Every row comes from one small tree of marks. The marks that hang from a mark follow it in brackets, in the order of their numbers. Every link used is in the known rows. Which tree was each row made from?
In the rows, 128 means zero.
Known rows
Z_945(Z_404(Z_580(Z_293))): [100 157 135 121 124  85  98 102 194 100 138  88 145 137 115 104 143 106
  83  84 154 100]
Z_293(Z_580(Z_404(Z_896(Z_410 Z_727)))): [128 136 160 132 126 147 127 130  90 176  88 148 104 129 145 157 126 110
 133 129 166 113]
Z_410(Z_896): [152 105 171  86 123 150 116 146 166  87 160 110 131  87 147 105 167 138
 139 154 147 123]
Z_43(Z_896(Z_404(Z_580) Z_410 Z_727)): [129 120 107 121  82 108 108 147  62 136  91 143 203 137 135 176 104 127
 155 119  75 153]
Z_727(Z_896): [113 155 197  91 131 147 124 103 147  46 186 100 142 101 160  49 137 180
  98 132 140 120]
Z_580(Z_293 Z_404(Z_896(Z_727))): [108 162 148 144 138 133 137 117 145 151 145 168  74 103 135  93 103  94
 117 109 127 176]
Z_945(Z_404(Z_896(Z_410 Z_727))): [141 150 121 152 107 121  88 151 133 159 136 112 152 120 184  98 135 162
 121 141 144  76]
Z_43(Z_896(Z_404 Z_410)): [125 124 116 100  55 125 156 186  47  88 116 109 188 120 185 166 105 162
 190 150  94 168]
Z_43(Z_896(Z_404 Z_727)): [153 135 144 101  77 149 110 145  49  79 123 159 181 129 135 106  87 137
 166 111 106 200]
Z_580(Z_293 Z_404(Z_896(Z_410 Z_727))): [106 154 126 162 107 117 149 141 121 183 129 155  86 102 165 129 118 100
 132 131  83 166]
Z_293(Z_580(Z_404)): [129 139 196  80 124 148 120 107 106  89 105 112 106 121 122 125 135 104
 116 108 212 141]
Z_293(Z_580(Z_404(Z_896))): [ 99 140 175  98 166 155 148 128 141 118 112 117  83 117 128 151 114 122
 132 119 244 105]
Z_727(Z_896(Z_43 Z_404(Z_580) Z_410)): [140 110  97 130 126 119 130 130  99 126 112 109 173 160 119 140 108 162
 115 127  76 104]
Z_410(Z_896(Z_43 Z_404(Z_580(Z_293)))): [157  79  87 132 131 127 139 143 152 140 105 148 125 157  61 167 120  78
 150 106  76 152]
Z_404(Z_580(Z_293)): [ 85 143 132 131 141  99 141  83 176  96 153 106 104 128 105 125 168 106
  95 119 137 134]
Z_727(Z_896(Z_404(Z_580) Z_410)): [108 140 141 121 129  92 109 128 129 100 135 123 192 129 145 153 129 156
 122 143 101  96]
Z_580(Z_293 Z_404(Z_896)): [ 81 156 142 127 149 127 169 137 170 125 152 125  68  91 149 120 108 112
 129 122 161 156]
Z_896(Z_404(Z_580(Z_293)) Z_727): [130 147 120 155 123  92  95  86 122 120 127 185 138 159  77 129 137  71
 123 110  93 179]
Z_896(Z_410): [128 134 133 126  92 117 138 133 108 103 154  82 131 105 184 118 180 164
 129 179 129 124]
Z_293(Z_580): [128 135 181 100 123 151 132  94 109  66 130 102 111 146 118 117 172 133
 122 131 208 121]
Z_404(Z_580(Z_293) Z_896(Z_43 Z_727)): [116 119  74 176 174 143 156  81 156 175 128 141  70 164  65 110 122 111
  94 101 112 127]
Z_410(Z_896(Z_727)): [181 110 178 103 114 156  83 127 144 113 150 151 135  99 128  76 163 118
 131 138 114 143]

Write each row's tree
[197 112 158 113 104 143  70 149 116 110 133 191 163 117 117 109 135 105
 167 142 101 167] | Z_410(Z_896(Z_404 Z_727))
[111 138 124 124  95 112 125 119  93 107 109 171 168 151  90 145  88  86
 148  73  69 198] | Z_43(Z_896(Z_404(Z_580(Z_293)) Z_727))
[ 98 132 155 115 136 141 160 147 115 151  98 105  96 119 162 187 130 129
 144 142 198  95] | Z_293(Z_580(Z_404(Z_896(Z_410))))
[107  95  54 153 165 130 173 130 148 180 123  70 100 137 130 170 142 172
 113 161 151  60] | Z_404(Z_580 Z_896(Z_43 Z_410))
[ 89 159 154 125 143  95 126  99 162  71 154 149 158 143  99 120 114 113
 114  98  94 143] | Z_727(Z_896(Z_404(Z_580(Z_293))))
[145  99 138  96 148 110  89 149 176 109 122 147 167 111 102 174 143 110
 151 141 146 109] | Z_410(Z_896(Z_404(Z_580)))
[131 104 111 125 136 166 180 149  85 176  75  94  78 150 134 174 111 133
 138 129 175 101] | Z_293(Z_580(Z_404(Z_896(Z_43 Z_410))))
[ 88 152 132 144 110  79 138 124 137 101 136 139 170 148 131 157 128 120
 129 121  48 130] | Z_727(Z_896(Z_404(Z_580(Z_293)) Z_410))
[125 142 135 140 126 128 121 145 113 179 127 139 107  88 179 123 120 136
 126 152 134 129] | Z_580(Z_404(Z_896(Z_410 Z_727)))
[107 102  76 137 197 144 160 108 175 146 135  83  87 134  97 136 129 166
 100 136 194  73] | Z_404(Z_580 Z_896(Z_43))
[177  68  94 109 148 138 110 150 146 134 104 134 149 141  75 163 123 112
 145 127 127 118] | Z_410(Z_896(Z_43 Z_404(Z_580)))
[ 71 156 113 140 165  94 124 119 226 129 145  93 121 130 121 128 125 125
  99  94 185  66] | Z_945(Z_404(Z_580(Z_293) Z_896))
[158 114  91 150 126 156 141 146  84 205 105 127  91 119 149 116  99 141
 123 138 110 139] | Z_580(Z_404(Z_896(Z_43 Z_410 Z_727)))
[130 149 156 120  94 115 122 149  92  76 153 131 183 122 177 114 126 170
 148 159  84 133] | Z_727(Z_896(Z_404 Z_410))
[212  80 134 114 114 182 102 129 112 140 128 140 118 129 104  68 142 124
 124 121  90 152] | Z_410(Z_896(Z_43 Z_727))
[112 125  98 136 149 153 189 137 139 150 132 114  49 120 122 111  87 118
 122 108 138 164] | Z_580(Z_293 Z_404(Z_896(Z_43)))
[ 86 139  99 183 143  99 146 105 161 182 135 138  99 136 126 159 159 113
 114 140  90 105] | Z_404(Z_580(Z_293) Z_896(Z_410 Z_727))
[ 57 144 111 148 181 109 169  99 209 122 158 111  83 118 111 149 147 125
 112 131 170  99] | Z_404(Z_580(Z_293) Z_896)
[134 101  63 172 160 136 139 112 123 203 111 111 104 149 113 141 139 154
 103 146 118  80] | Z_404(Z_580 Z_896(Z_43 Z_410 Z_727))
[173 138 120 153  72 109  93 136  52 123 127 162 164 133 156 123 151 130
 155 170  86 167] | Z_896(Z_404 Z_410 Z_727)
[231  81 112 124 103 167  89 151  84 137 111 178 146 147  91 100 115 108
 161 127  79 175] | Z_410(Z_896(Z_43 Z_404 Z_727))
[160 125 135 112 124 158 132 130  86  68 148 128 151 154 118  69  90 168
 129 121 106 151] | Z_727(Z_896(Z_43 Z_404))
[116 145 107 154 142  98  77 131 171 184 119 107 161 127 149 132 138 148
  95 122 157  39] | Z_945(Z_404(Z_580 Z_896(Z_410 Z_727)))
